Each row was made from one walk, in order. Every step used is in the known rows, and no mark comes twice. Write each row's walk.
Known rows
M-N: [ 0.02  1.06  0.36 -1.92 -0.62  1.48  1.69  0.81  1.42  0.97  0.29  1.74
 -0.75  0.35 -0.37 -0.39  0.32  0.28  0.40 -0.20 -3.17  0.05 -0.38]
T-H-B: [ 1.83  2.41  0.05 -2.38 -0.19  1.00  2.15  0.31  2.06  3.27  1.15  2.18
  1.82  1.98 -1.25 -0.31 -4.83  0.45  0.56 -0.57  0.79 -0.80 -0.75]
W-H-B: [ 0.31  1.22  0.49 -2.24  0.64  0.94  2.06  0.34  1.58  3.13  0.43 -1.37
  2.49  1.36 -1.51  0.49 -4.35  0.83  0.72 -0.37  1.75 -1.02 -0.67]
E-B-R-A: [-1.48  0.42 -0.04 -2.28 -2.14  0.96  2.02  1.51  3.77  1.70  3.98 -0.05
  0.43 -2.06 -0.98  1.31  1.56 -0.59  2.21 -1.07  3.91 -0.93  0.25]
R-B-H: [ 0.01  1.17 -0.64 -1.09 -0.21  0.76  1.22  1.56  1.96  1.03  1.44  3.25
  2.27 -0.55  0.04 -0.21  1.76  1.87  0.88  0.17  0.23 -0.80  1.36]
H-W-E-B: [-0.93  0.04  0.57 -2.57 -1.78  0.82  3.43 -0.38  5.89  2.07  2.25 -0.72
  1.25 -1.66 -0.30 -0.98  0.72  2.06  2.33 -0.80  1.40 -0.85 -1.23]
A-R-B-H-W-E-T: [-1.39  0.36 -0.53 -1.39 -1.15  0.82  1.64  1.77  4.45  0.72  1.39  3.32
  2.33 -1.98  1.35 -0.78  2.45  0.52  3.67 -0.05  4.77 -2.05  0.65]
W-H-B-R: [ 0.03  1.23  0.07 -2.85  0.49  2.13  1.71  0.39  2.70  2.54  0.17 -1.42
  2.40  0.97 -1.11  0.84 -4.78 -1.50  2.23 -0.80  3.83 -1.53 -0.98]
Q-T-H-W-E: [ 1.58  1.91  0.23 -2.30 -1.80 -0.20  2.86  0.70  3.19  1.77  1.02  2.16
 -0.05 -0.78  0.67 -1.71 -5.22  0.98  4.96  0.38  1.63 -0.36 -1.32]
T-H-B-K: [ 1.59  2.33 -0.41 -1.56 -0.34  2.23  2.38  0.23  2.47  2.76  1.53  3.18
  2.00  1.43 -0.98 -0.12 -5.04  3.82  0.10 -0.85  0.70 -1.28 -0.57]
M-B: [ 0.25  1.04  0.26 -1.56 -0.97  1.82  1.33  0.39  0.65  0.60  0.27  1.85
  2.89  0.58 -1.13 -0.42  0.68 -0.81  0.67  0.18  0.24 -0.58 -0.84]
A-R: [ 0.19  1.04  0.31 -2.02 -0.57  0.46  1.58  0.97  3.04  0.93  0.08 -0.27
 -0.65 -0.53 -0.63 -0.17  0.23 -0.16  1.55 -0.13  4.31 -0.64 -0.37]
E-B: [-1.18  0.57  0.47 -2.19 -0.71  0.73  2.74  0.57  2.22  2.21  2.35 -0.25
  0.77 -1.57 -0.87 -0.19  1.55  1.64  0.80 -0.68  0.59 -0.55 -0.70]
H-B: [ 0.76  0.72  0.36 -2.14 -0.27  0.78  2.10  0.06  1.95  2.62  0.52  0.98
  1.98  2.31 -1.71  0.07 -1.01  0.26  0.61 -0.72  0.63 -0.73 -0.58]
H-W-E-B-K: [-1.37 -0.13  0.03 -1.87 -1.88  2.18  3.95 -0.34  6.16  1.64  2.55  0.24
  1.32 -2.29  0.01 -0.80  0.58  5.37  1.78 -1.01  1.13 -1.47 -0.98]
T-E-B: [-1.49  1.93  0.85 -2.47 -1.24  0.92  2.90 -0.26  0.23  2.49  3.46 -0.24
  0.42 -2.15 -0.54 -0.59  0.13  1.72  0.36  0.49  0.51 -0.72 -1.09]
B-R: [ 0.13  0.89  0.05 -2.34 -0.93  1.75  1.55  0.74  1.90  0.93 -0.03 -0.12
 -0.67 -0.38 -0.26  0.10 -0.26 -1.45  2.16 -0.58  2.72 -0.67 -1.07]
A-R-B: [ 0.45  0.74 -0.40 -2.10  0.12 -0.56  1.49  1.82  3.57  1.09  1.15 -0.34
  2.16  0.05 -0.18 -0.19  0.57 -0.72  1.47  0.14  3.94 -0.74  0.83]
M-B-H-W: [-0.36  1.36 -0.06 -0.91 -2.86  3.12  0.97  0.29  2.42 -0.07  0.49  5.18
  2.89 -0.26 -0.37 -1.26  3.03  1.05  1.13 -0.60  0.12 -1.70 -0.41]
A-R-B-H-W: [-0.10  1.12 -0.73 -1.49 -1.86  0.58  1.17  1.59  5.36  0.55  1.41  3.02
  2.24 -0.92  0.41 -1.12  2.97  1.27  1.87 -0.63  3.92 -1.79  1.30]
W-E-T-H-B-K: [ 0.33  1.68 -0.22 -1.44  0.39  2.44  3.07  0.28  1.63  3.08  1.53  3.50
  2.15  0.43 -0.20  0.14 -5.45  3.13  1.81 -0.25  1.57 -1.49 -1.17]
A-R-B-K: [ 0.09  0.70 -1.00 -1.37  0.04  0.71  1.90  1.91  3.81  0.51  1.59  0.62
  2.26 -0.54  0.02 -0.09  0.27  2.74  0.88 -0.09  3.89 -1.13  1.12]
Q-T-H-B-K: [ 1.66  2.22 -0.46 -1.62 -0.33  1.00  2.80  0.99  0.91  2.55  1.61  4.53
  2.08  1.15 -0.67 -0.31 -5.50  3.29  2.72 -0.21  0.70 -1.01 -0.47]
Q-T-H-B-R: [ 1.68  2.18 -0.12 -3.07 -0.37  1.03  2.09  0.99  1.66  2.61  0.87  3.44
  1.65  1.14 -0.68 -0.01 -5.96 -2.44  4.81 -0.38  2.97 -1.22 -1.30]

Write each row's walk
[ 0.06  0.63 -0.60 -1.36 -1.17  1.00  1.97  0.61  5.57  0.98  1.31  2.94
  2.69 -0.85  0.64 -0.96  1.15  2.36  2.48  0.07  1.01 -1.17  0.72]
R-B-H-W-E
[ 0.19  2.03 -0.08 -2.00 -0.31  0.87  1.81  1.06 -1.14  3.58  1.34  3.14
  1.59  1.51 -0.60 -0.40 -3.56 -0.49  0.84 -0.76  0.71 -1.09 -0.84]
E-T-H-B
[ 1.30  2.35  0.17 -1.93 -0.75 -0.37  2.04  1.69 -0.44  1.86  1.13  2.58
 -0.51 -0.61  0.04 -0.89 -4.30  0.47  3.48  0.43  0.85  0.02 -0.71]
Q-T-H
[ 0.22  1.78 -0.09 -2.96  0.18  2.45  2.23  0.23  2.35  3.14  0.74  2.45
  1.85  0.32 -0.19  0.34 -5.72 -2.59  3.85 -0.33  3.84 -1.55 -1.79]
W-E-T-H-B-R
[ 0.35  1.63 -0.18 -2.34 -0.85  1.41  1.76  1.27  2.87  2.93  2.83  2.84
  1.60  0.29 -0.67  1.31 -5.20 -2.43  3.87 -0.46  5.10 -1.43 -0.52]
W-E-T-H-B-R-A
[-0.02  1.66  0.28 -2.74 -1.75  1.14  3.50 -0.23  6.12  2.70  2.88  0.66
  1.07 -2.05  0.13 -1.39 -3.19  2.32  2.46 -0.73  1.59 -0.97 -1.31]
T-H-W-E-B
[-0.47  1.89 -0.05 -1.56 -2.74  0.55  1.85  1.64 -1.06  2.25  1.42  2.10
 -0.81 -0.43  0.76 -2.13 -1.48  0.55  1.17 -1.20  0.60 -1.18 -1.06]
E-T-H-W
[ 0.09  2.01 -0.49 -1.30 -0.55  2.04  2.38  1.11 -0.97  3.08  1.72  3.96
  1.71  0.93 -0.30 -0.27 -3.69  2.99  0.30 -0.96  0.59 -1.64 -0.61]
E-T-H-B-K
[ 0.73  0.70 -0.24 -2.42 -1.53  0.95  1.28  1.09  3.56  2.04  2.17  1.06
  1.63  1.67 -1.61  1.58 -0.80 -1.91  2.12 -1.21  3.88 -1.10  0.25]
H-B-R-A
[-1.29  0.09  0.15 -3.29 -1.96  2.12  3.05 -0.42  7.05  1.62  1.88 -0.81
  1.04 -2.27  0.00 -0.54  0.40 -0.23  3.82 -1.12  3.50 -1.51 -1.67]
H-W-E-B-R
[-1.40  0.19 -0.54 -1.01 -1.43  0.89  1.88  1.49  2.33  1.17  1.54  3.59
  2.57 -1.32  1.28 -1.10  2.52  1.50  2.78 -0.14  0.98 -1.49  0.63]
R-B-H-W-E-T
[-1.51  0.90  0.54 -1.71 -0.12  2.25  3.01 -0.27  5.22  1.80  2.07  2.70
  1.05 -3.16 -0.46  0.58  1.13  3.20  2.39  0.35  1.42 -0.92 -0.48]
W-E-B-H
[-0.12  0.94  0.20 -1.31 -1.94  1.97  2.13 -0.19  4.99  0.79  0.26  2.88
 -0.09 -1.46  0.24 -0.84  0.76  2.72  2.47 -0.16  1.25 -1.01 -0.54]
B-H-W-E
[-1.85  0.86  0.03 -1.62 -2.75  1.74  2.38  0.35  3.92  1.80  2.53  3.07
  0.83 -2.47 -0.15 -0.97  3.91  3.46  1.16 -1.42  0.44 -1.74 -0.10]
E-B-H-W
[-1.15 -0.07  0.49 -1.71 -2.04  0.62  2.37  0.65  1.22  1.77  0.48  0.27
 -0.16 -0.74  0.63 -1.35  0.57  0.53  2.43 -0.43  1.45 -0.88 -1.16]
H-W-E-T
[-1.71  0.58  0.30 -0.97 -2.15  1.73  2.04  0.61  1.80  1.23  0.49  3.64
 -0.22 -1.96  0.91 -1.00  2.15  1.93  2.76 -0.40  1.24 -1.42 -0.65]
B-H-W-E-T
[ 1.95  2.19  0.12 -2.39 -0.20 -0.22  2.33  0.97  0.63  3.10  1.30  3.60
  1.96  1.60 -0.99 -0.43 -5.51 -0.04  3.37 -0.01  0.75 -0.58 -0.76]
Q-T-H-B
[-2.01  2.03  0.55 -1.94 -3.07  0.86  2.95  0.38  0.43  1.57  3.94  4.34
  0.46 -3.39  0.59 -1.61  2.07  3.05  3.46  0.16  0.33 -1.71 -0.77]
Q-T-E-B-H-W
[ 0.40  1.74  0.32 -2.10  0.39  1.18  2.48  0.29  1.37  3.52  1.17  2.61
  2.09  0.80 -0.58 -0.04 -5.41 -0.32  2.29  0.01  1.66 -0.89 -1.32]
W-E-T-H-B
[ 1.57  2.13 -0.31 -2.55 -1.54 -0.01  1.72  2.02  2.28  2.52  2.86  3.77
  1.59  1.14 -0.99  0.98 -5.42 -2.18  4.94 -0.62  4.19 -1.06  0.07]
Q-T-H-B-R-A
[ 0.08  0.93 -0.60 -1.71 -1.08  0.98  1.96  0.96  7.63  0.46  1.09  2.51
  2.58 -1.34  0.60 -0.69  1.17  1.40  3.29  0.13  4.75 -1.67  0.92]
A-R-B-H-W-E
